Each row comes from the steps of one path. Every step used is in the known rows, and no mark comes twice. Write the path behind each row, first mark first.
In the rows, 128 means zero.
Known rows:
D, W, N, U, P, T: [108 178 186 102 143  93 111 115 125 102 137 126 105  93 126  93  83  91
 175  80  42 130 162]
T, N, U, P, W: [124 168 159 137 158  67 148  93 140 113 110 138 121 114 113  80 124 159
 183 113  69 111 161]
N, T, P: [ 68 168 124 131 148 155 121  97 175 135 132 155 135 159 133 116  91 123
 167 112  85 126 146]
D, W, P, U, N, T: [118 143 160 132 154 134 125 103 129 122 118 136 121  90 123  91  97 137
 178  90  91 137 140]
W, N, T, P, U: [101 171 116 136 142 138 113 136 156 158 148 154  92  99 123  97  64 128
 182 110  70 115 151]
T, N, U, P, W, D: [137 191 138 136 173  63 148 100 134 135 129 117 111 120 110  76  99 168
 174 117  80 116 168]
U, P, T, N, W: [ 95 172 170 132 127  99 139  96 140 101 124 130 122 148 126 100 102 136
 174 132  40 122 167]
D, W, N, U, P: [118 154 167 106 144  91 138  97 160 124 138 121 113  92 129  88  92 118
 185  75  65 142 169]
N, T, P, W: [ 98 177 118 141 166 133 134  81 158 118 107 171 125 165 129 110 107 116
 166  94  96 118 137]
T, N: [ 74 168 133 132 131 103 140  77 148 158 129 140 157 150 119 121 132 148
 218 113  71 142 168]
J, N, U, P, T: [ 73 168 194 128 129 130 103 123 119  76  96 133 113 144  92 103  97 127
 151 130  55 107 139]
U, N, T: [ 78 152 146 124 178 134 121 101 159 117  99 159 134 147 107 111 107 142
 190 118  94 120 149]
U, N: [ 82 157 154 114 168 112 133  92 152 138  92 146 135 146 101 111 120 146
 218 111 103 139 150]
W, P, T, N: [ 74 207 139 128 111 128 122 106 134 147 144 119 143 138 130 118 122 130
 200 106  60 124 155]
T, P: [ 70 175 130 124 134 137 132  79 167 157 127 145 135 162 127 118 108 130
 193 105  94 145 149]
P, T, N, U: [ 86 197 154 126 130  90  99 107 117 121 132 129 138 125 117 108 123 139
 180 122  32 123 153]
T, P, W, N: [105 191 116 125 153 109 157  98 156 151 123 150 100 138 127 106 111 113
 214  81  98 121 147]
P, T, N: [ 67 195 150 128 129 106 116  98 117 137 127 142 150 153 117 124 120 120
 208 119  48 130 161]
P, T: [ 65 193 151 119 150 124  97  83 129 132 104 151 149 167 103 127 113 111
 195  97  63 143 153]
J, N, T, P, W, D: [ 96 184 112 153 156 146 147 108 137 109 121 137 109 191 111 115  92 130
 151 116 115 104 132]
T, N, W, D: [110 180 107 136 142  93 154  74 152 164 163 102 136 164 118 106 112 178
 186 123  71 157 175]
U, N, T, P, W, D: [117 187 119 131 197 118 146 119 143 120 120 145  95 153 118  93  82 137
 173 118 124 103 139]
J, N: [ 63 154 146 135 128 143 132  80 144 130  96 138 149 183  93 132 129 140
 196 110  92 141 147]

Write each row's path:
[ 96 165 139 111 140 108 141  76 149 153 134 134 142 134 128 123 115 106
 223  59  79 164 171]  D, W, N
[105 168 117 134 109 119 159  71 176 157 151  99 137 140 137 109 136 172
 187 108  68 141 162]  T, N, W, P
[107 151 163 128 169 105 121 102 125 141  87 154 118 113  84  97 105 158
 215 121  97 142 146]  P, U, N
[105 163 159 128 178 105 143  67 152 123  76 163 129 160 102  99 115 125
 197  88 100 135 159]  U, P, W
[ 77 153 153 132 130 123 114  89 140 114 103 123 138 152  91 118 127 157
 168 117  77 136 138]  J, N, U
[109 161 152 127 148 127 126 108 137 153 101 130 112  96  98  88 104 171
 209 106 106 137 143]  W, P, U, N
[118 189 135 128 193 102 147  76 146 146  99 140 120 165  98  93  90 141
 189  92 111 140 169]  U, P, W, D
[ 81 142 178 132 133 126 126 104 152 103  95 124 119 143  92 101 105 155
 161 126  80 123 148]  J, N, U, P
[128 161 126 138 128 130 128  67 155 157 120 116 118 122 110  92 112 174
 172  96  75 163 149]  N, W, P, U
[129 136 158 134 157  98 134  88 134 123  91 143 105 117  91  87 110 175
 192 127  84 150 145]  P, U, N, W
[102 180 159 113 141 131 131  98 146 108 110 117 109 138 115 102 114 141
 178 109  76 126 139]  U, N, W, P, T
[113 145 142 153 102 145 138  84 143 129 110 106 112 139  97 104 117 177
 164 112  86 149 137]  J, N, W, P, U
[ 93 167 141 117 127 137 138  54 157 155 133 117 157 145 133 118 128 120
 197  55  94 172 154]  D, W, P
[121 152 172 125 139 116 137  91 118 139 110 125 122  90 114  91 111 146
 206  84 104 155 144]  D, W, P, U, N
[124 192 121 123 151  95 142 106 157 134 132 136  88 108 126  87 109 133
 187  86  82 116 142]  T, P, W, N, U
[ 71 183 175 115 155 124 105  98 136 117  97 153 132 155 105 113  91 105
 188 109  68 128 160]  U, P, T
[ 83 162 132 156 139 152 148  99 146  90  99 161 115 184 117 120 116 121
 158 112 103 103 127]  J, N, T, P, W
[ 95 159 162 116 161 110 115  90 165 128 106 135 127 123 104  90  99 151
 172 106  71 134 158]  N, U, P
[119 166 132 120 178 102 151  83 155 140 122 112 111 158  98  97  99 177
 189 120 100 154 157]  U, N, W, D
[112 177 110 126 162 115 136  58 164 160 137 111 133 177 104 111 104 165
 174 103  82 173 166]  N, W, D
[ 78 146 141 159 121 160 117 124 132 111 120 153 113 146 109 112  81 138
 156 136  85 111 127]  J, N, T, P, U
[109 202 100 140 183 128 136  94 154 141 132 147 115 171 125 105  84 128
 159 100 107 122 148]  N, T, P, W, D
[ 87 139 145 141 120 135 149  63 156 112 103 126 134 188 100 127 134 157
 175 119  80 150 145]  J, N, W
[ 83 176 149 134 102 157 128  89 139 101 115 107 122 176 109 124 123 136
 157 109  69 130 133]  J, N, W, P, T
[ 98 192 169 104 154 106 100 133 146 116 125 132  94  99 107  88  76 115
 179 101  44 109 161]  W, N, U, P, T
[101 197 162 121 101 102 117  96 117 120 162 101 145 102 147 104 129 125
 169  85  37 137 148]  D, W, P, T, N, U
[113 172 142 119 173 101 155  93 160 139  96 155 103 131 109  95 100 117
 216  79  92 119 170]  U, P, W, N
[109 195 148 130 143  93 140 105 133 123 151 109 112 153 119  94  75 147
 169 136  52 126 176]  U, P, T, N, W, D
[104 156 160 133 148 114 134 122 127 141 110 151 100 106 109  88  89 151
 204 134 106 130 134]  T, P, U, N
[ 93 163 126 120 133 141 139 106 165 135 163 141 120 128 155 115  87  89
 185  78  80 130 158]  D, W, N, T, P
[119 173 155 140 169 101 141 104 130 105  94 117 100 152  84  87  96 162
 155 113  99 116 149]  J, N, U, P, W, D
